Each row comes from the steps of one path. Every step used is in the known rows, and no mark comes twice. Write the path behind each row, first mark first.
In the rows, zero is written as 128.
Known rows:
rifolum > figo > tavuf > kabi: [146 145 138 139 113 141 116 139 157 117 135 126 111 116 153 137 133 115
 130 147 129 105 113 164 114 117 134 137 176  97 102 128 140]
geri > zudo > rimike: [ 92 165 134 142 130 113 102 127 119 115 106 141 138 123 121 143 117 107
 109 103 112 126 128  96 126 152 134 120 164 137  54 130  75]
rimike > rifolum > figo: [134 139 133 138 132 103  90 118 206 131 110 109 171 143 144 152 125 138
 104 147 115 131 132 117 104 140 114 127 128 177 171 123 134]
fera > nosun > kabi > tavuf > figo > rifolum: [119 102 141 152 140 109 142 159 177 148  48  86  68 125 130 127 127  93
 154 156 104  69 117 167 126 100 104 149 181 121 107 142  65]
geri > tavuf > kabi: [116 148 140 118 114 117 135 144 120 121 127 150  84 108 136 172 123 118
 128 112 128  77 114 194 136 111 142 140 163  88 164 126 124]
fera > nosun > kabi > tavuf > geri: [ 93 127 135 162 123 128 144 164 111 148 102 116   4 116 131 159 129  76
 165 155 143 108 111 135 152 114  91 149 168 109 185 129  86]
fera > nosun > kabi: [120 112 119 148 114 111 106 154 143 136  95 119  76 123 116 124 113 100
 155 155 129  88 113 138 131 116 100 148 184 106 129 133  87]
kabi > tavuf > geri: [100 143 143 142 137 148 166 138  94 139 137 122  56 121 144 162 143 103
 144 131 141 149 126 127 148 127 121 127 113 130 184 124 128]
mano > vope > zudo > rimike > rifolum > figo: [132 153 145 157 129  48  41 130 201  86  83  81 159 133 126 143 132 129
 126 103  95 181 141  87  79 151 114 105 141 224  74 128  80]
mano > vope: [160 120 126 129 121 112 121 131 138 117 123 103 120 129 138 110 136 137
 149 129 121 178 137 132 117 132 124 116 114 161 135 129 115]
vope > zudo > rimike > rifolum > figo > tavuf: [ 97 156 150 156 149  95  57 140 194  94 119 115 134 129 129 160 128 108
 127 102 105 115 130  74  90 151 126 140 154 159  67 115 105]
figo > tavuf > geri > zudo > rimike: [ 82 174 134 152 141 155 103 150 113 106 150 141  79 115 131 169 134  86
 145 124 143 130 126  98 132 156 129 134 166 119  86 103 110]
vope > mano: [120 131 162 135 118 109 102 136 129 148 124 115 107 120 125 109 137 142
 113 120 130 103 128 125 123 119 155 141 103 126 126 124 142]
geri > zudo > rimike > rifolum > figo: [100 179 138 152 133  89  65 114 202 117  91 121 182 139 137 169 112 117
  85 124 100 128 131  84 102 165 117 121 164 186 100 129  79]
figo > tavuf: [129 121 131 130 141 159 133 141 131 120 156 134  91 126 143 127 133 118
 152 132 132 110 128 119 127 132 137 150 127  95 132 115 140]
nosun > kabi > kasak: [ 96 128 107 126 130 118 151 118 102 148 125 140 103 144 121 133 112  90
 146  92 125  97 131 131 139  97  89 122 155 110 139 126 112]
mipon > rimike > rifolum: [135 100 143 106 139  68  92 132 188 127 135  90 138 157 111 152 123 147
 127 105 111 116 134  86 103 160 117 118 124 145 185 138 104]
tavuf > geri > zudo > rimike > rifolum: [ 79 173 136 140 138  89  79 146 159 111 117 127 118 137 129 201 121  91
 100 116 132 130 131  94 120 173 109 117 162 172 143 104 109]
zudo > geri > tavuf > figo > rifolum: [ 92 133 159 136 144 174  92 144 148 101 100 101 160 131 129 167 153 144
 159 138 117  91 123 228 121 101 158 146 128 125 137 120 113]
mipon > rimike: [144 106 136 117 129 104 111 126 140 129 140  97 135 137 104 120 133 145
 146 112 118 136 129  97 119 140 125 112 128 127 127 150  92]
rimike > rifolum > figo > tavuf > kabi > nosun: [116 109 145 138 119 138  77 147 190  96 121  94  81 136 170 152 119 117
 127 166 113  77 121 177  99 126 111 152 192 117 187 120 143]
figo > rifolum: [120 111 132 117 144 124 125 146 183 126  97 126 155 140 131 148 131 129
 116 132 108 105 144 141 129 127 116 128 141 132 105 126 137]
mano > vope > varup: [148  99 139 132 110  60 112 142 128 127 140 118  91 126 138  97 137 127
 163 135 127 178 126 153 118 144 107 126  79 168 119 123 129]
rifolum > figo > tavuf: [143 143 130 151 135 169 115 123 163 125 143 125 133 119 150 121 138 129
 147 158 125 133 125 121 118 124 134 143 132 123 117 124 131]
mipon > rimike > rifolum > figo > tavuf > geri: [139 127 143 138 143 124  73 142 213 123 168  82 123 142 132 172 147 132
 155 150 134 144 129  89 101 157 107 124 127 156 195 118 129]
mano > vope > zudo > rimike > rifolum: [117 134 145 136 136  41  63 149 169  86  96  92 121 138 118 150 127 116
 132  77 103 161 143  87  88 157 119 110 140 196  85 121  86]
vope > varup: [113 106 143 130 117  74 123 139 116 136 147 145  99 126 126 119 129 117
 143 136 135 127 117 151 129 141 110 138  93 135 113 122 142]
mipon > rimike > rifolum > figo > tavuf > kabi: [152 118 154 117 125  83  81 145 215 115 142  89 124 144 137 163 130 133
 128 123 113  94 120 118  90 150 118 125 174 118 155 139 116]
tavuf > kabi: [132 130 135 116 107  99 129 143 118 119 118 130 105 124 131 144 124 114
 111 117 132 100 117 171 124 121 127 121 174 104 117 132 138]
tavuf > kabi > varup: [119 130 136 108  81  60 133 130 102 130 132 136  78 129 135 141 111  98
  89 116 112 107 114 169 125 108  90 125 160  79  85 120 136]
nosun > kabi > tavuf > geri: [ 95 135 135 143 135 126 171 149 110 141 135 133  48 118 140 175 131  76
 167 124 140 131 124 128 155 120  83 129 153 104 171 125 105]
rimike > zudo > geri: [ 48 138 153 137 122 175  62 126  87 117 133 129 112 143 119 166 129 141
 149 100 138 114 120 141 118 125 105 123 131 104 153 130 126]
rifolum > figo > tavuf > geri > zudo: [109 179 113 160 117 195 101 133 155 132 149 138 107 112 155 155 140  98
 151 158 145 142 123 110 126 140 122 129 145 149  84 107 147]
nosun > kabi: [122 121 120 129 124 109 134 137 148 131 123 137 119 125 125 141 117 101
 153 119 127 109 124 133 134 121  90 129 164 103 118 126 108]
nosun > kabi > tavuf > geri > zudo: [ 70 160 120 146 122 143 164 144 116 152 125 151  38 116 146 184 119  58
 164 110 134 117 125 110 155 137  86 124 165 117 120 123  94]

Which path is each row?
[ 96 166 110 139 113 152 115 138 124 137 134 141 101 120 134 162 129  96
 133 132 149 136 127 117 136 143 117 112 143 154  97 112 142]  tavuf > geri > zudo
[ 96 118 140 128 109 150 116 147 108 101 118 125  51 109 146 154 118 116
 141 139 117  67 114 222 134  99 131 150 180  86 194 127 120]  geri > tavuf > kabi > nosun
[ 86 181 131 150 127 125  96 139 112 110 121 135 118 117 120 170 131  93
 119 119 140 149 125 106 134 153 118 113 163 151  85 115  98]  tavuf > geri > zudo > rimike
[135 153 128 159 129 185 109 135 155 123 161 117 112 114 149 146 152 113
 157 172 150 155 122 133 125 124 119 135 131 138 140 108 158]  rifolum > figo > tavuf > geri
[ 52 143 159 138 140 185  65 134 145 118 101 112 133 131 123 185 140 143
 160 110 122  72 119 212 110 101 121 136 135 111 155 120 113]  rimike > zudo > geri > tavuf > figo > rifolum
[124 147 156 152 160 104  78 130 202 100 130 109 150 137 143 160 130 126
 113 138 108 126 128  97 102 154 124 149 151 139 158 116 100]  zudo > rimike > rifolum > figo > tavuf
[113 116 121 122  99  70 138 124 129 141 140 142  88 130 126 136 102  85
 129 118 108 115 119 129 135 109  54 134 150  79  89 114 106]  nosun > kabi > varup
[ 73 170 128 143 126 162 159 135  97 148 128 143  50 119 150 170 131  85
 136 118 135 135 128 106 149 142 126 122 130 142 131 126 118]  kabi > tavuf > geri > zudo
[ 92 190 136 161 130 102  59 130 190 115 105 117 162 131 137 194 126 100
  93 139 126 152 129  95 109 166 104 112 163 201 127 111 102]  tavuf > geri > zudo > rimike > rifolum > figo
[106 141 121 113 112 107 145 124  78 135 119 132  92 142 131 133 120 103
 107  90 131  88 123 170 130  96 127 113 164 110 139 133 143]  tavuf > kabi > kasak
[146 115 131 126 138 123 120 138 186 130  89  92 176 131 127 121 139 130
 124 144 117 111 130 173 109 116 127 121 141 153  80 126 129]  tavuf > figo > rifolum
[ 97 162 148 155 134  66  52 128 193 101  91 106 172 132 115 160 123 118
 104 102 101 133 132  84  91 146 117 117 156 193  67 126  95]  vope > zudo > rimike > rifolum > figo
[129 129 138 117 123 130 134 155 121 114 146 137  69 121 144 143 127 102
 135 120 136  84 117 163 123 124 135 143 176  68 117 121 148]  figo > tavuf > kabi
[119 154 123 134 119 148 132 118 113 135 136 129  99 132 151 128 129 104
 125 119 127  93 120 161 118  91 132 127 167 106 126 129 148]  rifolum > figo > tavuf > kabi > kasak
[ 99 152 153 146 129 178  94 125  97 102 129 105 135 121 126 149 150 144
 172 133 135 111 107 216 120 103 169 145 113 120 165 124 105]  zudo > geri > tavuf > figo
[ 98 191 132 173 132 167  81 133 146 110 138 130 125 110 142 161 140  94
 137 149 137 152 123  99 124 149 124 128 166 149  73 112 104]  rifolum > figo > tavuf > geri > zudo > rimike
[129 126 137 144 137 112 173 124 126 146 110 107  86 116 139 120 125  94
 166 119 120 115 112 151 128 109 107 131 148 112 121 138  73]  nosun > kabi > tavuf > figo
[ 90 152 142 146 131  89  88 139 112  97 107 125 128 117  99 136 127 107
 129  82 114 131 128  96 115 134 128 118 154 143  24 131  91]  vope > zudo > rimike
[ 81 145 146 143 114 155  70 145  96  80 124 116  88 123 125 157 149 135
 200  87 120 145 132 161 117 116 158 129 105 151 110 124 107]  mano > vope > zudo > geri > tavuf
[112 101 136 125 103 130 108 146 107  99 110 105  71 124 140 128 117 115
 126 145 123  94 118 196 124 109 114 131 191 105 144 132 132]  tavuf > kabi > nosun
[103 116 139 121 124 115  82 116 135 147 142 110 107 135  99 138 118 148
 144  89 121 120 125  80 107 142  88 103 134 115 140 150  92]  mipon > rimike > zudo
[ 37 157 163 128 109 163  70 141  81 109 131 151  66 123 127 208 124 128
 150  86 138  61 106 209 126 105 119 136 167  62 189 129 120]  rimike > zudo > geri > tavuf > kabi
[138 151 132 140 131 141 130 120 136 132 125 112 125 105 132 129 136 135
 154 137 130 108 110 183 119 105 154 141 119 133 153 121 106]  geri > tavuf > figo
[118 123 139 110  97  89 137 143 105 124 160 144  40 127 146 138 115  91
 110 119 117  87 112 161 124 112  99 146 162  46  83 108 150]  figo > tavuf > kabi > varup
[107  96 139 127 118 163 114 159 108  93 138 112  39 122 154 128 122 107
 148 147 127  75 118 188 122 115 127 153 192  71 147 122 141]  figo > tavuf > kabi > nosun
[101 172 117 150 130 163  83 139 203 133 143 129 109 132 164 186 130  96
 133 155 140 123 129  97 111 159 114 135 142 170 144  94 158]  rimike > rifolum > figo > tavuf > geri > zudo
[123 141 139 147 125  73  82 141 119  84 101  99 116 119 110 117 136 118
 149  83 107 180 138  96 102 138 126 104 142 178  30 133  76]  mano > vope > zudo > rimike
[ 99 174 141 154 149 121  70 126 204 110 119 127 146 136 152 167 118 109
 109 127 103 112 131  76 101 168 129 142 165 150 102 115  92]  geri > zudo > rimike > rifolum > figo > tavuf
[116 162 152 161 156 116  72 143 191  99 144 104 130 131 143 185 144 112
 123 154 133 146 126 106 107 154 109 139 149 155 183  99 123]  zudo > rimike > rifolum > figo > tavuf > geri
[ 81 145 148 133 143  54  70 146 157  96 104 118 131 137 108 168 119 107
 110  76 108 111 135  84 100 153 121 124 153 163  78 119 102]  vope > zudo > rimike > rifolum
[122 111 142 134 150 106 170 144 179 146  79 103 115 127 139 142 129  95
 152 121 101  91 128 165 128 108  96 132 163 118 100 136  82]  nosun > kabi > tavuf > figo > rifolum
[ 95 120 105 144 120 118 121 135 100 152  95 123  61 141 115 116 109  89
 146 126 128  74 119 138 138  90  99 141 174 114 149 135  95]  fera > nosun > kabi > kasak
